What can hang from each mark
Z958: Z383 Z832
Z356: Z383 Z569 Z832
Z383: Z356 Z463 Z958
Z832: Z958
Z569: Z89 Z356
Z89: Z569
Z541: Z463

Every row comes from one small tree of marks. The marks that hang from a mark follow it in brackets, in the order of their numbers. Every link used is in the known rows. Which tree was each row made from?
Known rows
Z356[Z569]: [-0.13 -0.06  0.05 -0.14 -0.13 -0.03  0.02  0.03 -0.11  0.02 -0.08  0.10
 -0.12 -0.05  0.21 -0.08  0.01  0.35  0.42]
Z383[Z356[Z569[Z89]] Z463 Z958[Z832]]: [-0.06  0.26  0.16  0.18  0.06 -0.18  0.08  0.36 -0.45  0.30  0.14 -0.23
  0.02  0.03  0.00  0.27 -0.57  0.03 -0.27]
Z569[Z89 Z356[Z383]]: [ 0.16  0.07 -0.13  0.15  0.08 -0.29 -0.13 -0.81  0.44 -0.15 -0.12 -0.10
  0.55  0.12  0.04  0.24 -0.04 -0.11 -0.05]
Z89[Z569[Z356[Z383[Z463] Z832[Z958]]]]: [-0.04  0.08 -0.25 -0.10 -0.09  0.20  0.16 -0.08 -0.18 -0.03  0.27 -0.03
 -0.17  0.18 -0.31 -0.21  0.35  0.08  0.08]
Z569[Z89 Z356[Z383[Z463 Z958]]]: [ 0.01  0.17  0.01  0.17  0.14 -0.29 -0.17 -0.54  0.16  0.15  0.09 -0.34
  0.50  0.24 -0.02  0.32 -0.27 -0.21 -0.17]
Z541[Z463]: [ 0.15 -0.22 -0.09 -0.13 -0.07  0.06 -0.05  0.30  0.20  0.01 -0.31  0.05
  0.06 -0.26 -0.03  0.10 -0.02  0.09  0.72]
Z958[Z383[Z356[Z569[Z89]] Z463] Z832]: [ 0.18  0.09 -0.10  0.12  0.07  0.16  0.04  0.26  0.23  0.14 -0.29 -0.17
  0.05 -0.11  0.14  0.25 -0.25 -0.22 -0.50]
Z89[Z569[Z356[Z383[Z958]]]]: [-0.27  0.09 -0.05 -0.32 -0.18  0.17 -0.04  0.17 -0.16 -0.10  0.13 -0.11
  0.07 -0.04  0.05  0.01 -0.14  0.24  0.28]
Z958[Z383 Z832]: [ 0.01 -0.11  0.20 -0.23 -0.03  0.22 -0.11  0.29  0.49 -0.15 -0.40  0.19
 -0.13 -0.35  0.30  0.16  0.01 -0.21 -0.15]
Z383[Z356]: [ 0.14 -0.15  0.25  0.15 -0.21 -0.10  0.09  0.02 -0.12 -0.14 -0.28  0.18
  0.28 -0.14  0.01 -0.17 -0.11  0.19  0.27]
Z569[Z89 Z356[Z383[Z958] Z832]]: [ 0.20  0.16 -0.30  0.24  0.23 -0.38 -0.13 -0.47  0.16 -0.15  0.24 -0.13
  0.27  0.11 -0.04  0.17  0.06 -0.21 -0.28]
Z383[Z958]: [-0.37 -0.06  0.53 -0.13 -0.14 -0.09 -0.19  0.30 -0.29  0.04  0.03  0.10
 -0.03 -0.15  0.23 -0.01 -0.31  0.18  0.44]
Z383[Z356 Z958]: [-0.17 -0.08  0.40  0.04 -0.08 -0.17 -0.05  0.41 -0.41 -0.02 -0.02  0.13
  0.13 -0.17  0.15 -0.13 -0.46  0.23  0.21]
Z958[Z383[Z356[Z569]] Z832]: [ 0.13 -0.10 -0.09 -0.13  0.09  0.17  0.03  0.47  0.30 -0.14 -0.35  0.18
 -0.13 -0.36  0.31  0.08 -0.12 -0.02 -0.36]
Z89[Z569[Z356[Z383 Z832[Z958]]]]: [-0.06  0.02 -0.28 -0.17 -0.07  0.18  0.11 -0.06 -0.12 -0.20  0.23  0.14
 -0.21  0.07 -0.18 -0.24  0.35  0.19  0.13]
Z832[Z958]: [-0.31 -0.26  0.49 -0.09 -0.08  0.02 -0.03 -0.34 -0.06 -0.09 -0.09  0.53
 -0.30  0.02  0.08 -0.35  0.14  0.27  0.50]
Z958[Z383[Z356[Z569] Z463] Z832]: [ 0.16 -0.01 -0.04 -0.03  0.07  0.19  0.09  0.47  0.20  0.13 -0.27 -0.08
 -0.11 -0.17  0.10  0.14 -0.13 -0.19 -0.46]
Z356[Z383[Z463 Z958[Z832]] Z569[Z89]]: [ 0.01  0.09 -0.09 -0.06  0.17 -0.17  0.01 -0.03 -0.19  0.40  0.25 -0.17
 -0.41  0.13  0.12  0.38 -0.17  0.02 -0.14]
Z89[Z569[Z356[Z383[Z463 Z958]]]]: [-0.25  0.15 -0.03 -0.27 -0.19  0.18 -0.01  0.19 -0.25  0.08  0.16 -0.27
  0.09  0.06 -0.09  0.05 -0.14  0.14  0.22]

Which tree is each row?
[-0.10  0.11 -0.09 -0.22 -0.25  0.22  0.06 -0.02 -0.07  0.03  0.05 -0.24
  0.18  0.10 -0.16  0.01  0.03  0.13  0.22]
Z89[Z569[Z356[Z383[Z463]]]]
[-0.01  0.09  0.49  0.06 -0.05 -0.15  0.09  0.50 -0.40  0.24  0.05 -0.05
  0.01 -0.06 -0.14  0.14 -0.40 -0.09 -0.19]
Z383[Z356 Z463 Z958[Z832]]
[ 0.22  0.02 -0.31  0.28  0.29 -0.29 -0.02 -0.87  0.30 -0.21  0.14  0.15
  0.14  0.23 -0.15 -0.04  0.35 -0.16 -0.25]
Z569[Z89 Z356[Z383 Z832[Z958]]]
[ 0.01  0.22 -0.20  0.40  0.20 -0.10 -0.12 -0.63  0.33 -0.11  0.04 -0.13
  0.35  0.25 -0.13 -0.03  0.09 -0.33 -0.36]
Z569[Z89 Z356[Z832[Z958[Z383[Z463]]]]]
[-0.12  0.05 -0.13 -0.27 -0.23  0.19  0.03 -0.03  0.00 -0.15  0.01 -0.07
  0.15 -0.02 -0.03 -0.03  0.02  0.22  0.29]
Z89[Z569[Z356[Z383]]]
[-0.19  0.18 -0.02 -0.33 -0.15  0.19  0.04  0.24 -0.15  0.02  0.16 -0.18
  0.00 -0.01 -0.11  0.17 -0.10  0.06  0.04]
Z89[Z569[Z356[Z383[Z463 Z958[Z832]]]]]
[ 0.05 -0.10 -0.05  0.10 -0.02  0.19  0.00  0.34  0.04  0.22 -0.27 -0.23
  0.09 -0.03  0.16 -0.08 -0.20 -0.02 -0.09]
Z958[Z383[Z356[Z569] Z463]]
[ 0.26 -0.41 -0.12  0.01  0.16 -0.11  0.14 -0.31 -0.06 -0.07  0.22  0.54
 -0.74  0.09 -0.17 -0.36  0.78  0.04  0.12]
Z356[Z383 Z832[Z958]]
[-0.21  0.13 -0.05 -0.39 -0.13  0.16  0.00  0.25 -0.08 -0.15  0.11  0.00
 -0.03 -0.12  0.02  0.12 -0.09  0.16  0.10]
Z89[Z569[Z356[Z383[Z958[Z832]]]]]
[ 0.22 -0.22 -0.10 -0.04  0.13 -0.19  0.01  0.17 -0.24  0.00  0.34  0.20
 -0.54 -0.05 -0.02 -0.11  0.43 -0.01  0.06]
Z356[Z383[Z958] Z832]
[ 0.05 -0.03  0.25 -0.12 -0.06  0.26 -0.06  0.28  0.40  0.12 -0.33 -0.06
 -0.08 -0.19  0.09  0.23  0.00 -0.36 -0.26]
Z958[Z383[Z463] Z832]
[ 0.18  0.29 -0.21  0.38  0.04 -0.27 -0.08 -0.61  0.31 -0.29  0.00 -0.15
  0.62  0.11 -0.12  0.09  0.05 -0.20 -0.18]
Z569[Z89 Z356[Z832]]
[-0.25 -0.21  0.05  0.11  0.14  0.13 -0.07 -0.15  0.05 -0.04 -0.20  0.32
 -0.17 -0.01  0.33 -0.32 -0.16  0.21  0.05]
Z832[Z958[Z383[Z356[Z569[Z89]]]]]
[ 0.20  0.04 -0.33  0.37  0.07  0.11  0.01  0.21  0.00  0.19 -0.10 -0.32
  0.11  0.05  0.05 -0.05 -0.07 -0.16 -0.31]
Z958[Z383[Z356[Z569[Z89] Z832] Z463]]
[-0.21  0.11  0.58 -0.13 -0.08 -0.05 -0.05  0.38 -0.24  0.29  0.10 -0.09
 -0.17 -0.04 -0.07  0.26 -0.26 -0.14  0.03]
Z383[Z463 Z958[Z832]]
[-0.22 -0.35  0.28  0.02  0.06  0.17 -0.06 -0.02  0.06 -0.09 -0.24  0.46
 -0.21 -0.07  0.24 -0.40 -0.02  0.14  0.13]
Z832[Z958[Z383[Z356]]]
[ 0.30 -0.06 -0.28  0.22 -0.01 -0.16  0.23  0.24 -0.30 -0.13  0.03  0.14
 -0.08 -0.06 -0.09 -0.29  0.20  0.24  0.04]
Z383[Z356[Z569 Z832]]
[-0.01 -0.17  0.03  0.15  0.06  0.13  0.01  0.00 -0.02  0.02  0.09  0.22
 -0.45  0.09 -0.10 -0.36  0.46 -0.14  0.00]
Z356[Z832[Z958[Z383[Z463]]]]
[ 0.26 -0.12 -0.18  0.07  0.22 -0.22  0.11 -0.45  0.15 -0.02  0.25  0.14
 -0.16  0.28 -0.37 -0.19  0.61 -0.21 -0.21]
Z569[Z356[Z383[Z463] Z832[Z958]]]
[ 0.20  0.13 -0.08  0.22  0.05 -0.25 -0.08 -0.82  0.35  0.07 -0.07 -0.30
  0.59  0.26 -0.11  0.30 -0.05 -0.25 -0.14]
Z569[Z89 Z356[Z383[Z463]]]
[-0.08  0.20 -0.26 -0.14 -0.10  0.15  0.09  0.25 -0.29  0.01  0.33 -0.27
 -0.05  0.10 -0.21 -0.04  0.12  0.05  0.04]
Z89[Z569[Z356[Z383[Z463 Z958] Z832]]]
